Each row comes from the steps of one walk. Every step used is in the known rows, and no mark comes twice. Write the walk behind each row, first mark first.
Known rows:
rana -> pera -> kuvor: [-2.61  4.02 -0.97 -3.37  2.67 -8.60 -1.03 -2.95 -2.16 -1.71  1.14  1.98
  0.84 -5.42 -3.41 -5.32  2.37 -0.24  1.61  7.17  0.35  2.84 -2.92]
mobar -> liteli -> veso: [ 2.46  0.42  7.53 -4.55  2.18 -1.38 -1.78 -4.02 -2.68  0.03  0.89  4.79
 -1.15 -5.10 -3.98 -2.37  0.87  4.31 -0.19  4.08 -1.67  3.20 -1.71]
veso -> liteli -> mobar -> pera -> kuvor: [-1.36  5.12  1.51 -6.35  3.87 -0.98  0.55 -1.56  0.07 -1.31  0.98  3.28
  4.82 -3.64 -1.56  4.67  1.87  5.08 -1.62  1.83  1.83  0.57 -1.78]
veso -> liteli -> mobar: [ 0.65  0.60  5.54 -3.58  0.44 -2.20  0.45 -2.08 -0.24 -3.41  1.15 -0.90
  5.79 -3.08 -3.57 -0.06  0.61  4.46 -1.12  1.21  3.56  0.83 -1.38]
mobar -> liteli -> rana: [ 0.78 -0.01  6.71 -5.55  2.55 -1.51  0.06 -3.62 -1.46  1.61  2.63  2.06
  0.90 -3.63  0.12 -1.99  1.83  2.28  0.81  1.67 -1.67 -0.15 -3.34]
veso -> liteli -> mobar -> pera -> dopozu -> gevo -> kuvor: [-0.77 -2.87 -0.10 -5.75  4.74  2.68 -1.46 -1.41  2.53 -0.47 -0.76  2.39
  4.43 -2.27  1.33  2.97  1.01  6.17 -1.08  1.48 -1.54  0.82 -3.27]
veso -> liteli -> rana -> pera -> dopozu -> gevo: [-0.17 -1.90 -2.03 -3.56  2.11 -2.64 -4.17 -1.90  2.53 -0.25  0.35 -2.96
  3.62 -3.63 -0.12 -4.92  1.38  0.64  1.50  3.96 -3.03  0.46 -4.30]
pera -> mobar -> liteli: [ 0.67  3.30  6.01 -2.12  2.27 -1.67  4.19 -2.87 -5.45 -2.28 -1.06  0.01
  2.69 -2.53 -1.41 -1.87  1.55  2.25 -0.24  2.71 -3.67  4.41 -2.95]
veso -> liteli -> rana -> pera -> dopozu -> gevo -> kuvor: [-0.18 -2.88 -2.94 -3.57  3.56 -1.81 -3.63 -2.44  5.73  1.55 -0.49 -1.43
  4.63 -2.90  2.66 -3.53  1.08  1.69 -0.34  4.01 -4.23 -0.21 -3.04]
pera -> dopozu -> gevo: [-1.92 -4.18 -0.34 -3.65  1.73 -2.93 -2.49 -2.21 -3.60 -3.76 -1.87 -1.58
  1.87 -2.98 -2.29 -6.29  2.60  2.72  3.44  4.44 -4.20  2.02 -4.75]
gevo -> kuvor: [-0.93 -0.81  2.62 -4.33  2.36 -4.67  0.32 -3.14  0.47 -0.17  0.45  2.34
  1.65 -2.89 -0.33 -4.13  1.98  3.57  0.46  3.39  1.19  1.16 -0.34]
pera -> kuvor: [-2.49  2.50  0.36 -4.07  2.61 -5.75 -0.07 -3.15 -2.92 -2.54 -0.95  1.29
  3.33 -3.93 -2.27 -3.44  3.03  2.46  0.93  4.75 -2.09  0.99 -2.08]
pera -> kuvor -> gevo: [-1.84  2.03 -0.46 -2.19 -0.15 -5.12 -2.63 -4.49 -1.45 -5.33 -0.22 -2.45
  2.01 -2.61 -5.23 -1.14  3.45  3.24  0.77  4.71 -2.32  2.88 -2.02]
veso -> liteli -> mobar -> pera -> dopozu: [ 0.23  1.62  2.87 -7.12  1.81 -0.20 -0.58 -1.43 -1.95 -0.99 -1.45 -0.03
  3.21 -4.13 -0.69  1.73 -0.53  3.82 -0.88  3.15  1.84  0.08 -3.27]
gevo -> kuvor -> pera -> veso -> liteli: [ 1.55  2.42 -2.96 -2.75 -0.17 -4.35 -1.03 -1.78  5.85 -1.64 -2.31 -3.36
 -0.35  0.91  1.14  1.58 -0.08  3.85 -4.39  0.34  1.28  2.91  0.95]
veso -> liteli: [ 1.00  1.16  3.28 -4.91  1.89 -3.63  1.43 -2.59  0.49 -1.67 -0.30 -1.61
  4.08 -3.68 -0.99 -2.71  2.44  4.41 -0.16  1.83  1.61  3.76 -0.25]
dopozu -> gevo -> kuvor: [-1.72 -4.06  1.07 -3.32  3.55 -2.90 -1.17 -2.51  1.54 -1.47  1.34  3.13
  2.38 -1.81 -1.36 -4.14  4.12  4.84  2.06  1.70 -1.54  2.51 -1.85]
dopozu -> gevo -> kuvor -> pera -> mobar: [-1.78 -0.17 -2.55  0.67  0.02 -3.87 -0.73 -0.34  0.35 -3.94 -0.94 -1.29
  1.70  2.13 -3.06 -1.65  2.68  2.42 -1.70 -0.06 -0.38  1.59 -3.78]
kuvor -> pera -> veso -> liteli -> rana: [ 1.73  3.31 -1.38 -3.05 -3.49 -4.47 -4.11 -1.19  4.81 -1.48 -0.25 -4.99
 -0.60  1.19 -0.50  1.28 -0.19  1.63 -2.93 -1.00  1.85 -1.35 -0.95]
kuvor -> pera -> dopozu -> gevo: [-1.75 -3.47 -3.51 -2.69 -0.40 -4.77 -4.32 -0.61 -3.43 -4.64 -1.86 -3.74
 -0.68 -1.49 -4.04 -4.89  1.37  2.02  0.74  3.49 -0.18  1.47 -6.64]
mobar -> pera -> veso -> liteli: [ 1.01  4.71  1.38 -6.98  1.81 -2.54 -0.42 -1.83  2.54 -0.09  0.19  1.55
 -1.81 -1.70  1.25  1.74  1.53  3.92  0.90  1.00  0.37  4.64  1.13]

Write each row's walk:
[ 1.00  4.62  1.71 -7.13  0.03 -1.76 -2.73 -1.88  4.56  1.92  1.67  1.10
 -1.55 -0.85  2.42  2.69  1.06  2.62  0.50 -0.48 -0.24 -0.44  0.57]  mobar -> pera -> veso -> liteli -> rana
[-0.77 -1.71 -3.17 -3.54  0.19 -6.09 -1.71 -2.00 -0.96 -1.38 -3.63 -2.98
 -0.49 -2.11 -0.06 -3.82 -0.77  1.55 -2.78  5.00  1.33 -0.55 -3.61]  gevo -> kuvor -> pera -> dopozu
[ 1.05  5.61  2.05 -1.41 -1.02 -4.60  0.14 -1.43  1.70 -0.70  0.64 -3.03
  4.35 -1.85 -0.98 -2.94  0.62 -1.34 -0.90  2.30  0.10 -0.23 -1.55]  veso -> liteli -> rana -> pera -> mobar
[ 0.40 -1.27 -2.48 -0.60 -0.71 -0.82 -3.51 -0.69  5.68 -4.72  0.08 -1.38
  2.02  2.66 -2.40  4.26  0.27  5.19 -4.10 -2.47  1.07  1.04 -1.56]  dopozu -> gevo -> kuvor -> pera -> veso -> liteli -> mobar
[ 2.53  3.15  2.48 -0.15  0.10 -1.11 -0.70 -2.34 -0.31 -0.81 -1.96  1.72
 -0.91 -0.66 -2.74  1.37 -0.84  2.70 -5.95  2.52 -1.34  1.65 -2.00]  gevo -> kuvor -> pera -> mobar -> liteli -> veso
[ 0.91  2.63  1.63 -1.32  0.40 -1.40  0.99 -1.79  0.92  0.96 -0.26 -0.76
  1.09  0.55  1.11  1.61  0.20  1.10 -5.06 -0.18 -1.27 -1.85 -3.77]  gevo -> kuvor -> pera -> mobar -> liteli -> rana
[-0.71  4.97 -1.14 -3.82  2.73 -5.42 -1.82 -3.04  3.14  0.74  1.35 -0.28
  4.69 -4.36 -0.30 -1.91  2.13  0.18 -0.89  4.32 -1.02 -0.25 -1.81]  veso -> liteli -> rana -> pera -> kuvor
[-2.01 -5.20 -1.47 -3.61  3.69 -1.95 -1.91 -2.85 -0.45 -1.81 -2.41  0.20
  2.92 -2.51  0.46 -4.92  2.60  3.69  1.69  4.42 -5.32  1.00 -3.35]  pera -> dopozu -> gevo -> kuvor
[ 1.66  2.15 -2.68 -2.91 -1.81 -3.48 -3.38 -1.79  7.88  0.46 -1.01 -3.34
  0.34  1.60  2.46  2.49 -0.46  2.50 -4.59 -1.21  0.74 -2.40  0.51]  gevo -> kuvor -> pera -> veso -> liteli -> rana
[-1.37  1.71  5.68 -6.63  0.44 -3.23 -1.15 -1.04 -3.12 -1.17  3.69  5.48
 -1.12 -3.30 -4.02  0.38  0.97  2.54  1.90  1.87  6.24 -0.36 -3.13]  liteli -> mobar -> pera
[-0.91  3.39  4.26 -5.49 -1.42 -3.48 -2.77 -1.45 -1.77 -1.90  2.48  4.65
 -3.68 -1.23 -3.39  2.07 -0.19  1.66  2.05  1.21  3.41 -0.56 -1.52]  liteli -> mobar -> pera -> veso
[ 1.53  2.68  2.18 -4.07 -1.52 -2.82 -2.52 -2.81  4.25 -0.49 -0.45 -2.63
  2.14 -0.58  1.11 -0.06  0.61  2.29 -0.13  0.18 -2.34 -1.21  0.98]  pera -> veso -> liteli -> rana
[-0.04 -0.38 -0.16 -0.08  3.24 -0.35  1.47 -1.20 -0.48 -2.57 -0.15  0.30
  1.24  1.08 -1.35  0.60  2.54  3.64 -3.50 -0.37 -2.98  4.50 -5.06]  dopozu -> gevo -> kuvor -> pera -> mobar -> liteli
[ 0.97  3.08  3.76 -3.86  0.59 -4.29 -2.64 -3.43  0.63  1.75  2.93  2.24
 -3.94 -2.68 -0.09 -2.23 -0.41 -1.16  1.25  3.65 -2.20  1.54 -2.31]  mobar -> liteli -> rana -> pera -> veso
[ 0.69  4.05  2.71 -1.13  0.19 -3.26  2.60 -1.27 -4.83 -2.94 -0.75 -2.44
 -0.13 -0.83 -3.02 -0.47  0.39  1.37 -3.12  1.35  0.51  3.89 -4.90]  kuvor -> pera -> mobar -> liteli
[-2.43 -3.39 -1.63 -6.64  5.06 -1.04 -2.28 -1.87 -0.10  0.77 -0.85  3.89
 -0.75 -2.84  2.02 -2.18  2.69  4.08  2.35  3.91 -3.02  1.87 -3.42]  mobar -> pera -> dopozu -> gevo -> kuvor
[ 2.59  3.15  7.43 -1.41  0.58 -0.47  0.25 -3.20 -4.03 -1.57 -1.40  2.41
  1.18 -3.20 -4.10 -1.15  0.36  2.50 -1.42  3.57 -4.42  2.68 -1.57]  pera -> mobar -> liteli -> veso
[ 0.83  2.46  2.25 -4.50  0.71 -5.33 -1.65 -2.09  3.29  1.05  3.14 -0.94
  2.29 -3.90 -0.69 -3.74  1.26  0.25  0.40  2.76  2.89  0.56 -1.55]  veso -> liteli -> rana -> pera
[ 0.10  2.64  5.23 -6.91  1.66 -1.19  0.29 -1.10  0.01 -0.90  2.64  3.09
  2.37 -3.49 -2.22  2.57  0.84  4.76 -0.40  0.11  5.74  1.78 -1.61]  veso -> liteli -> mobar -> pera
[ 1.39  3.10  0.58 -1.60 -3.78 -3.87 -2.63 -0.72  1.45 -5.04 -0.11 -4.04
  0.65  1.00 -4.25  3.19 -1.71  3.09 -3.75 -0.54  4.73  0.41 -1.58]  kuvor -> pera -> veso -> liteli -> mobar
[ 0.77  2.82  1.43 -1.05  1.71 -2.24  3.09 -1.93 -1.57 -1.12 -1.38 -0.64
  0.70 -0.14 -0.01  0.86  0.43  2.12 -4.85  1.18 -0.58  3.30 -3.36]  gevo -> kuvor -> pera -> mobar -> liteli
[-1.86 -2.96 -1.23 -3.32  0.69 -4.65 -5.71 -1.84 -0.95 -0.59  1.47 -0.81
  0.06 -3.43 -2.11 -7.33  1.32 -1.32  3.89  5.33 -2.53 -1.50 -6.01]  liteli -> rana -> pera -> dopozu -> gevo
